What can hang from each mark
Z861: Z10
Z606: Z861
Z473: Z634
Z998: Z41
Z527: Z577
Z588: Z132
Z132: Z41
Z665: Z796
Z577: Z998
Z227: Z588 Z796 Z830
Z796: Z227 Z665 Z861
Z830: Z665
Z41: Z665
Z10: Z473 Z861

Every row comes from one small tree of marks. The marks that hang from a mark follow it in brackets, in the order of their numbers. Every link used is in the known rows. Which tree was each row made from?
In the rows, 128 means zero.
Known rows
Z227[Z588 Z796 Z830[Z665]]: [161 158 157 129 113  74 164  48 171 178 158  86  89  79 130 126 138  94
 154 125  70 158 138 127 148 170  82 161 103 165  99 109 185 129 146 118
 104  92 182 205 222  76 158 124 159 210 142  96 182 152 162 133 152 193
 126 162  54 101 130 112 118  76 117 196  99 135 117 146 137 160  89]
Z998[Z41[Z665[Z796[Z861]]]]: [137  94 114 110 125 149  85 166  49 126 103 181 123 171  80 122  96 129
 161 123 116 109  87 166 107  82 157  23 151  82 114 108  81  94 164  80
 131 138 123 113 104 175 112 130 139 112 137 149 150 101  75 143 136 174
  77 117 147 133 164 129 156 174 113 118 119 115  80 136 120  83 133]
Z227[Z588 Z796]: [137 141 152 108 163 107 156  76 124 169 159 131  69  50 151 146 139 112
 150 132 106 178 129  84 143 143  84 142 105 131  66 128 155 130 129  98
 134  75 159 136 203  93 166 130 134 154 144 127 164 138 163  87 129 172
 152 170 120 109 127  91 117  88 144 131 114 141 119 148 121 163  97]
Z998[Z41[Z665[Z796[Z227]]]]: [138 119 153 122 132 168 141 128  94 161 131 166 146 158  91  88 112 116
 193 128 157 136 131 130  99  89 161  61 124 112 111  86 119 101 128 111
 140 128 102 144 110 183 138 138 155 120 118 133 125  86  77 124 128 148
 134 127 132 133 113 114 146 135 112 107  77 120 102 170 128 153 176]
Z588[Z132[Z41[Z665[Z796[Z227]]]]]: [166 117 109 131  97 167 127 117 137 126 107 163 141 180 125  92 141 160
 160 122 145 120 177 128 129 103 121 147 119 106 138 148 156 128  95 160
 148 123 141 140  67 164 129 144 164 137 143  75 137  97  82 139 127 114
 146 120 101 130 102 169 118  78 111 100 110  72 153 159 116 175 181]
Z606[Z861]: [ 86 177 118 112 158 113 142 127 124 129 173 134 103  84 172 170 112 129
 135 104 128 174 140 116 176 151  58 144 108 118 118  80 146 160 141 135
 134 114 157 127 186  94 161 164 142 150 114 191 118 106 122 101 118 133
 136 151 127 137 127 105 122 136 179  88 127 145 155 117  88 163  89]
Z132[Z41]: [119 140  74 121 149 138 101 110 116 119 130 146  95 119 160 149 118 115
 130 109 114 160 116 103 180 129 113 129 129 108 119 139 144 150 141 148
 156 145 148 104 191 119 125 139 145 141 167 129 161 126 125 128 166  98
 143 126 133 106  93 116 117  94 143 116 132 143 182 132  78 133  80]
Z527[Z577[Z998]]: [ 76 147 149 160 151 128 201 108 141 123 162 147 103  80 183 162 143  82
 103 126 163 154 119 119 133 126 141  95 125 123 169 126 150 145 119 130
 105 128  78  83 185 104 124  97 133 116 126 177 110 156 126 162 163 114
 151  75 102  90  89 114 115 135 136  95 148 140 168 100  99 120 124]
Z41[Z665[Z796[Z227[Z588] Z861]]]: [165  86 145 138 151 165 116 138 129 122  79 114 140 146  86 103 120 134
 137 146 133  96 133 133  48 103 136 107 136 135 114 171  88 110 128  97
 137 104  89 123  60 144 123 141 126 105 106  99 103 150 125 100  79 148
 153 131 138 147 175 139 135 136 101  93 149  97  75 141 158 144 163]
Z588[Z132[Z41[Z665]]]: [111 131  41 157  99 148  73 107 121 121 116 177 108 149 130 122 126 120
 165 117 105 160 156 112 189 138  94 122 107  66 119 140 162 133  89 165
 165 135 171 118 122 125 123 153 128 136 145  88 170  90  75 162 164 144
 159 140 103 127  99 184 116  71 112 119  98 109 176 139  88 132 107]
Z132[Z41[Z665]]: [125 134  61 149 118 152  71 124 118 129 113 143 106 161 110 142  93 103
 149 112 119 171 135 120 144 116  97  94 121  89 128 126 125 126 100 148
 165 148 142 118 145  99 121 149 120 147 135  81 160  91  99 157 172 129
 162 151 113 134 108 114 119 109 105 111 114 135 168 134  83 131  91]
Z861[Z10[Z473[Z634]]]: [ 88 169 104 101 140 113 136 136 140 114 143 144  97 125 161 150 175 144
 120 153 106 214 125 106 162 122 117 100  80 202  87 105 106 118  75 185
 178 171 166 106 156 113 110  82  96 101 145 163 158  63 136 154 171 100
 153 186 163 117  84  82 135 140 148 122 165 150 118 123 147 133 160]
Z577[Z998[Z41[Z665[Z796[Z861]]]]]: [143 102 122 119 138 181  87 165  65 134 133 190 130 152 101  96  82  98
 144 159 164  76  75 179  83  69 165  16 129  93 171 123  94 117 173  62
 102 154  84 117 103 149  95 135 126 122 112 137 129 126  64 151 140 156
  64  74 153 160 124 123 145 188  97 118 126  80 108 128 108 102 155]
Z665[Z796[Z227 Z861]]: [148 104 163 107 152 139 137 146 114 119 115 126 129 149 152 124 122 170
  80 123 158  93 110 129  98 112 153 139 166 116 139 140 110 137 161 112
 105 108  74 104  84 148 114 123 153 114 119 181  97 150 117 100  78 105
 114  88 188 119 145 119 126 159 137  95 151 127 117 107 151 130 156]
Z861[Z10[Z473]]: [ 88 183 104  90 168 103 152 135 126 131 137 144  95  89 130 173 173 159
 127 134 126 188 131 101 175 145  96 107 100 160 105  91 118 127  90 150
 150 165 148  92 138 102 164 115 103  70 144 126 156  75 130 145 163  85
 144 175 183 111  85  88 136 156 138 125 150 151 148 136 170 123 135]
Z588[Z132[Z41[Z665[Z796]]]]: [152 119  72 127 103 152 102 122 101 139 109 184 109 153 117 120 121 151
 168 107 116 131 154 139 134 108  89  96 121 100 117 150 148 115 101 148
 157 110 175 115 115 149 122 149 139 148 157  75 175  63  77 169 166 153
 124 124  79 128 134 165 128  92 106 118 125  70 154 158  99 146 161]
Z998[Z41[Z665[Z796[Z227[Z588]]]]]: [143 102 165 132 141 172 129 122 101 160 108 151 143 120  80  74 107 113
 214 158 121 158 140 123  85  89 159  64  91 146  62 147 116 100 117  99
 145 112 104 130 126 196 141 146 149 109 127 103 129 113 108 108 112 164
 150 159 106 122 113 131 141 118  98 118  85 104  68 195 131 159 168]
Z588[Z132[Z41]]: [115 135  72 130 114 132 117 112 116 114 139 175 104 114 180 128 132 150
 142 137  78 146 147 100 216 140 113 158 118  81 103 141 173 155 110 169
 139 121 170 106 158 141 128 148 149 140 169 135 177 122  99 151 147 116
 150 122 122 100  88 170 106  56 137 122 105 105 195 134  84 130  97]
Z41[Z665[Z796[Z227 Z861]]]: [152  89 149 136 134 143 120 155 116 120  89 124 147 175 106 115 121 138
 118 115 171  97 126 150  71  93 138 103 160 105 147 126  77 106 130 106
 121 132  86 110  55 136 112 129 135 129 101 120 110 119  98 109  95 124
 126 111 170 149 153 132 140 169 108  83 135 122 103 114 152 132 172]
Z10[Z473[Z634] Z861]: [110 150  99  83 151  71 142  99 101 130 151 161  90 134 194 121 159 156
 140 151  87 251 117 128 163  45 108  94 126 163 103 108  73 114  48 151
 169 162 141 144 178 109  90 145 109 154 146 211 197  56 133 145 176 170
 143 138 182 117  70 101 121 140 155 135 152 117 111 159 139 109 155]
Z998[Z41[Z665[Z796]]]: [132 118 121 120 133 146 110 148  68 168 128 184 121 140  87 124  99 114
 203 117 128 147 119 145 106  89 132  23 121  96  97  92 114  93 128  92
 135 138 128 136 145 184 122 142 152 134 140 135 158  63  69 156 162 170
 101 132 108 136 129 108 152 142 113 123 105 106  93 170 105 118 160]
Z665[Z796]: [136 121 145  97 159 109 152 121 108 164 134 158 104  98 140 149 107 142
 149 100 147 144 123 132  91 117  93  92 150 128  99 114 136 116 131 113
 119 112 131 108 161 141 114 128 134 136 156 182 155  78 103 122 135 144
 107 109 125 118 141  89 146 128 134 108 161 120 130 137 114 130 170]
Z132[Z41[Z665[Z796[Z861[Z10]]]]]: [164 108  56  87 135 166  46 179 107  73  71 139 100 178  71 168 110 158
  92 127 167  87 105 132 105 103 114  83 147 128 132 176  80 102 157 151
 170 133 138  91  91 115 115 101  95  70 158  45 120 105 114 159 162 103
 113 153 136 151 174 108 125 168 116 122 186 115 129 129 131 117 133]
Z577[Z998[Z41]]: [ 79 149 128 136 158 154 128 116  93 157 190 192 136  76 173 116 102  79
 182 157 135 136  96 130 159 116 157  66 100  96 130 104 154 150 141  79
 110 149 102 117 187 139 123 138 139 126 114 192 144 128  90 139 142 138
 101  89 160 121  43 109 119 130 128 115 103 120 147 123  79 133 103]
Z830[Z665[Z796[Z227[Z588]]]]: [149 118 192 154 155 118 168 100 155 180 113  77 145  94 124  99  96 119
 142 113 132 118 165 133  63 144 149 151 128 196  94 134 142 149 158 138
 127  84 115 147 142 157 133 131 164 147 137 147 120 141 159  89 103 117
 164 133 103 110 120 153 118 101 122 126 155 109 116 149 140 167 174]
Z796[Z227 Z665 Z861]: [102 121 141 166 115 118 120 153 137 108 129  93 164 134 148 124 129 121
  86 124 151 102 125 117 144 153 162 200 169  88 168 125 110 162 124 113
 118 136  89 119 100 128 132 151 106 120 102 175  67 190 169  73  82  78
 144 101 163 145 138 150 131 128 176 117 127 170 146  72 107  85  67]
Z473[Z634]: [ 98 142 122 144 130 124 121  93 137 140 148 154 116 132 189 138 125 109
 131 127  99 178 114 119 147 125 119 111 128 146  99 119 124 132  89 151
 169 138 154 135 202 127  68 116 127 180 123 209 156 103 122 148 151 143
 156 121 129 119 117 112 134 102 153 109 135 150 122 125  85 125 128]
Z132[Z41[Z665[Z796]]]: [170 111  83 117 125 153  98 137 111 141 104 149 103 162  96 134  87 125
 149  84 150 143 128 152  99  83  90  67 132 115 134 150 116 123 122 129
 150 144 127 119 135 122 109 136 130 142 152  70 158  68  96 139 169 134
 121 126  90 133 124 105 139 113 109 111 146 108 146 152 100 150 148]
Z527[Z577[Z998[Z41]]]: [ 71 143 136 138 140 152 184 115 110 133 186 178 111  83 166 140 142  69
 145 146 143 149  97 126 168 102 191  62 104 120 147 114 141 147 138 108
 106 140  88  92 211 147 131 105 160 110 136 180 115 150 108 167 169 112
 122  94 113  85  57 128 117 130 124 121 104 135 157 135  74 115 108]
Z830[Z665[Z796[Z227]]]: [131 135 190 159 137 109 162 115 159 171 135  96 148 124 135 104  96 120
 117  89 153 115 160 152  77 134 140 158 154 152 140  83 156 150 172 139
 115 112 107 149 129 154 124 124 181 152 131 155 124 112 122 112 118 107
 131 113 131 125 110 135 131 118 154 119 147 131 153 129 126 163 185]
Z830[Z665[Z796[Z227 Z861]]]: [145 118 172 151 137 102 140 138 141 143 118  84 142 155 141 122  99 130
  69 105 146  84 117 156  79 127 168 151 192 143 169 106 135 148 192 121
 110 112  94 124  86 142 119 124 159 146 128 176 109 161 133 111 102  98
 109  98 178 113 141 157 129 147 144 121 162 124 118  95 137 128 164]
Z527[Z577[Z998[Z41[Z665]]]]: [ 69 134 122 165 127 154 158 134 107 128 155 184 121 114 119 123 145  45
 173 144 161 160 107 122 137  97 182  21  96 106 157 107 126 105 112 116
 123 149  84  99 169 151 132 114 144 108 115 131 120 129  96 194 194 147
 133 107  94 117  73 126 121 145 104 110  90 129 134 137  86 118 126]

Write each row's tree
[131 136 157 113 138 107 130 155 146 124 108  80 164 148 119 134 112 143
  64 109 162  70 124 129  80 155 174 164 166 169 158 114 122 136 198 157
 143  93  98 117  81 132 132  88 135  91 136 118  78 146 142 136 123  81
 111 134 162 129 147 135 114 168 158 127 191 149 131 100 160 126 169] : Z830[Z665[Z796[Z227 Z861[Z10]]]]
[135 104 143 134 144 102 113 139 113 143 111 106 118 140 137 141  89 124
  88  92 127  74 108 170  87 138 152 113 183 136 149 104 126 136 201 110
 115 121 136 120 129 124 115 123 143 148 152 185 152 148 124 125 136 135
  80  96 147 112 179 158 144 152 150 137 180 120 133 101 115  86 134] : Z830[Z665[Z796[Z861]]]
[ 91 139  91 139 131 110  88 178 130 101 116  99 158 109 131 174 128 125
  81 130 158  93 117 115 156 179 144 165 147 107 145 146 100 139 135 141
 151 121 138 103 123 112 134 122  64  71 122 149  85 156 174 132 117  89
 125 150 152 155 182 130 125 167 176 135 161 181 140  83 110  61  77] : Z796[Z665 Z861[Z10]]
[105 143 102 102 123  97 109 151 119 114 148 103 104 100 143 189 161 133
  64 127 166 106 113 100 160 172 108 185 155 119 153 121 125 142 155 109
 146  97 146 125 136  72 176 105  82  88 125 102  98 157 185 113 136 117
 118 157 142 157 171  96 132 158 184 167 149 191 139  81 126  90  81] : Z227[Z796[Z665 Z861[Z10]]]
[151 130 134 110  84  80 139 108 136 125 177 107 107 123 144 163 154 137
  85 112 118 121 105 129 169 153  85 187 146  97 164 112 144 139 142 105
  81 133 158 181 155  74 153 131 107 178 116 138 132 168 180 107 125 164
  95 109  98 146 167  94 133 135 147 183 101 171 126  96 127  85  64] : Z227[Z796[Z665 Z861] Z830]
[173  79  53 122  96 150  63 140  87  86  82 177 101 179 109 122 120 166
 123 117 104  97 125 148 143  88 115 106 159  88 146 176 122 123 142 132
 142 113 168 116  77 137 110 155 131 124 148  90 154 115  73 154 144 143
 108  98 120 132 168 183 135 117 100 109 147  69 145 121 121 104 146] : Z588[Z132[Z41[Z665[Z796[Z861]]]]]
[115 122 157 176  78 116 177 108 185 135 150 100 192  78 154  93 159 124
 168 156  72 132 191  99 183 190 106 225  89 133  89 165 179 138  51 154
 107 113 174 178 115 166 148 158 121 158 110 131 107 164 181  96  72 136
 181 131  55 133 128 196 123  58 129 163  73 116 131 154 135 139  98] : Z796[Z227[Z588[Z132] Z830] Z665]
[126 119 126  69 168 125 112 171 113 100 108 131 125 119 123 178 124 168
 101 125 153  84  98 125 108 142 135 101 159 144  95 146 109 115 166 132
 137  98 136  98 119 132 120  89  97  69 144 149 128 117 126 134 124 106
  87 132 170 121 173  89 136 196 137 110 195 145 116 103 144 115 149] : Z665[Z796[Z861[Z10]]]
[125 118 159 145 145 184 146 142 108 167 156 175 161 139 117  78  94  94
 185 150 201  96 132 148  73  88 172  61 102 126 160 101 126 114 140  84
 106 157  61 141 113 166 117 129 155 135  91 117 103 100  73 129 117 133
 115  79 129 143  52 110 130 142 105  94  93  82 116 148 122 167 181] : Z577[Z998[Z41[Z665[Z796[Z227]]]]]
[160 105 180 150 159 120 133 125 135 140  90  71 144 116 125 100 118 128
 103 123 104  72 122 141  65 132 172 163 149 165 122 162 129 154 182 119
 118  89 109 139 102 149 125 134 153 139 138 154 105 182 159  87  86 124
 125 127 144 107 157 186 128 115 131 128 169 110 101 120 145 125 150] : Z830[Z665[Z796[Z227[Z588] Z861]]]
[122 157 169 174  96  98 154  94 190 163 154  81 167 131 153 104 121 112
 135 107 112 140 155 136 147 174 138 181 131 146 143  79 178 151 123 156
 106 155 128 172 160 108 121 118 174 193 113 145 126 128 138 134 123 117
 137 126 101 108  85 133 119 101 118 145  86 160 161 124 133 161 112] : Z796[Z227[Z830[Z665]]]
[165 107 116 134 123 167 124 133 144 136 103 130 127 182  97 112 102 146
 127 110 172 132 154 140  80  90 120 118 126 125 146 148 113 127 131 146
 141 139  93 121  99 140 128 134 150 126 132  62 122  89  98 112 141 102
 156 125 119 129 101 114 133 107 107 100 121 112 145 153 123 176 167] : Z132[Z41[Z665[Z796[Z227]]]]
[115 173 103  84 132  75 138 136 115 108 147 113  74 105 121 190 191 165
  55 134 138 147 108 105 165 139 106 172 116 138 171  97 105 140 118 109
 131 148 162 113 109  66 193 107  65  75 147 103 119 142 188 106 146 100
 124 174 178 153 156 104 136 160 166 187 163 171 126  90 169  81 105] : Z227[Z796[Z665 Z861[Z10[Z473]]]]
[130 140 144 131 131  99 151 104 134 174 160 105  88  55 133 150 138  92
 142 118 125 164 140 103 140 154  82 179 114 134  96 139 142 145 109  93
 138  81 165 156 197 113 189 148  95 150 130 125 131 153 194  72 130 167
 162 158  75 152 147 110 139  74 163 163 121 156 123 132  93 122  80] : Z227[Z588 Z796[Z665]]
[ 98 160 121 133 138 114 137 178 138  86 118  74 149 138 120 136 180 174
  58 156 156 121 133  93 155 138 160 200 120 151 170 117  91 163  95 135
 128 175 119  83  48 106 168 115  77  46 124 130  69 161 181  96 108  31
 157 159 203 154 125 141 126 162 162 148 148 162 137  96 179  90 106] : Z796[Z227 Z665 Z861[Z10[Z473]]]
[ 92 133 110 164 144 170  98 131  87 149 168 192 133 104 126 101  94  57
 203 154 156 146  99 145 142 114 142  42  98  92 151  95 125 117 123  84
 119 162 101 109 161 128 114 160 124 138  91 127 126 104  69 161 149 159
 124 101 138 156  75 101 130 139 100 107  73 114 137 126  77 121 119] : Z577[Z998[Z41[Z665]]]
[140 128  89  74 152 119 110 179  99  95  93 144  87 157  66 166 160 186
 109 126 151 119 128 139  85  96 110  56 119 153 141 119  67  81 106 114
 145 156 134  81  47 110 151  96  81  47 138  76 146  72  93 152 154 120
 109 174 175 143 166 107 160 199 106 127 193 102  87 124 204 102 170] : Z41[Z665[Z796[Z861[Z10[Z473]]]]]
[182 100 144 121 104 142 128 144 141 104  98 123 159 198  91 122 134 158
 118 125 151 101 131 159  86 110 121 113 151 109 152 129 102  85 114 114
  87 158 100 141  49 130 106 130 136 148  91 101 111 118 100 137  98 155
 101 104 120 133 164  97 140 167  84 110 111 112  97 127 177 137 161] : Z41[Z665[Z796[Z227[Z830] Z861]]]
[174 106 180  89 122 130 158 131 145 106 124 122 145 154 138 127 123 174
  92 130 125  84 119 153 113 117 128 154 150 129 135 135 122 130 149 118
  78 143  90 136  89 138 107 114 152 144 110 161 116 140 133 109  89 119
  84  89 151 114 154 108 137 152 114 126 124 116 107 131 175 148 149] : Z665[Z796[Z227[Z830] Z861]]
[111 152 128 125 104  93 118 138 185  98 124  71 180 148 132 120 144 136
  71 133 120  80 129 118 157 197 164 196 139 155 155 108 151 139 174 172
 115 136 138 150 104  85 119  86 132 118 114 104  99 165 162 164 114  81
 120 149 152 117 114 139 114 156 126 155 121 165 142  94 173 134  94] : Z796[Z227[Z830[Z665]] Z861[Z10]]
[116 120 117 157  91  79 147  76 165 167 141 119 151  69 145 100 139  99
 196 132  21 134 164 126 182 186 108 165  99 158  72 133 219 128 104 148
 122  93 214 171 177 140 130 143 146 186 143 127 177 142 127 163 132 181
 138 142  52  94 124 202 115  60 109 184  95  93 132 147 139 131 103] : Z227[Z588[Z132] Z830[Z665]]
[107 142 160 166  87 114 169 123 185 134 162  85 177 126 149 123 122 121
 133 113 135 131 166 110 158 169 103 206 121 125 148 107 147 132  74 150
 103 163 118 163 132 125 135 144 126 165 100 142 102 146 172  96  94 108
 149 104  86 145 106 116 132  95 138 148  86 171 146 124 125 129  99] : Z796[Z227[Z830] Z665]
[157 126 155  74 126 136 147 168 161  88 129 102 167 149 122 139 148 202
  81 142 148  73 131 119 117 151 135 160 125 156 119 147 117 108 149 156
 104 130 111 132  79 130 125  76 130  93 114 107  92 133 144 127  89 104
  84 126 141 115 141  88 118 184 118 132 132 129 100 117 201 158 163] : Z665[Z796[Z227[Z830] Z861[Z10]]]
[122 130 178 165 121  95 163  76 199 151 136  63 169 101 136  84 133  88
 158 130  76 152 152 124 132 170 125 181 101 176 102 132 177 145 125 148
 108 124 132 174 167 121 136 127 159 186 122 123 137 165 171 129 114 133
 160 143  88 107  99 155 110  83 105 163  94 128 130 149 146 163  91] : Z796[Z227[Z588 Z830[Z665]]]
[164 123 164 123  94 138 160 116 163 142 117 124 163 178  95 110 128 145
 167 109 158 140 168 146  83 126  97 112 114 142 128 115 127  86  84 126
 104 145 114 156  91 132 120 126 145 163  87  89 134  78  99 136 119 154
 127 113  82 137 126  84 141 136  89 121  92 114 104 150 169 186 184] : Z41[Z665[Z796[Z227[Z830]]]]
[142 102 155 160 101 128 140 121 165  98 121  64 181 112 135 113 144 118
 115 153  94 104 125 122 151 161 139 211 114 136 120 181 124 151 104 115
  90 143 117 162 121 122 131 159 106 143  93 143  75 208 206  72  55 118
 143 121 101 145 155 155 137 104 134 161  97 143 102 117 152 100  58] : Z796[Z227[Z588 Z830] Z665 Z861]
[153 115  53 144  75 145  99  91 145 109 110 159 126 127 104 102 154 125
 206 154  33 168 161 127 197 138  81 121  67 124  72 189 171 107  64 152
 142 129 195 156 140 132 120 152 130 164 149  38 178 123 111 169 152 184
 149 150  35 118 127 178 119  63  71 153  79  77 137 176 131 145  83] : Z227[Z588[Z132[Z41[Z665]]] Z830]
[122 143 124 102 142 104 105 133 119 114 132  77 101  72 124 178 155 127
  88 145 124 114 112  87 147 182 120 181 117 144 114 167 123 133 153 111
 140  66 161 136 150  85 183 106  64  89 142  85  93 192 211  96 114 129
 142 187 115 156 186 119 124 128 173 162 154 179  95 103 134  95  73] : Z227[Z588 Z796[Z665 Z861[Z10]]]
[175  94  71 107 124 164  66 151  88  88  87 150  92 191  80 134  98 139
  94 100 137 107 104 163 104  80 120  78 161 109 153 173  87 116 160 131
 131 147 124 106 107 120  90 134 129 129 152  89 146 112  93 139 152 130
  94 102 139 138 163 128 148 146 110 112 164 101 137 139 120 108 121] : Z132[Z41[Z665[Z796[Z861]]]]
[ 98 120 145 142 150 143 111 162 150  94 102  64 179  98 115 130 136 126
  91 170 139  99 133  83 137 182 169 208 127 162 109 197 114 150 122 140
 148 105 111 116 108 139 153 126  77  53 111 120  33 205 214  73  65  82
 174 169 149 153 157 151 111 132 149 137 153 170 103 113 137 102  77] : Z796[Z227[Z588] Z665 Z861[Z10]]
[126 136 146 160 102  93 130 108 168 116 141  83 166 158 146 104 124 116
  90 120  96  99 116 142 153 164 159 194 148 126 169  99 145 144 154 146
  77 154 115 157 118  99 112 126 161 170 104 151 117 171 141 135 107 119
 107 104 148 111 113 152 119 130 123 148 104 157 144  92 158 132  96] : Z796[Z227[Z830[Z665]] Z861]
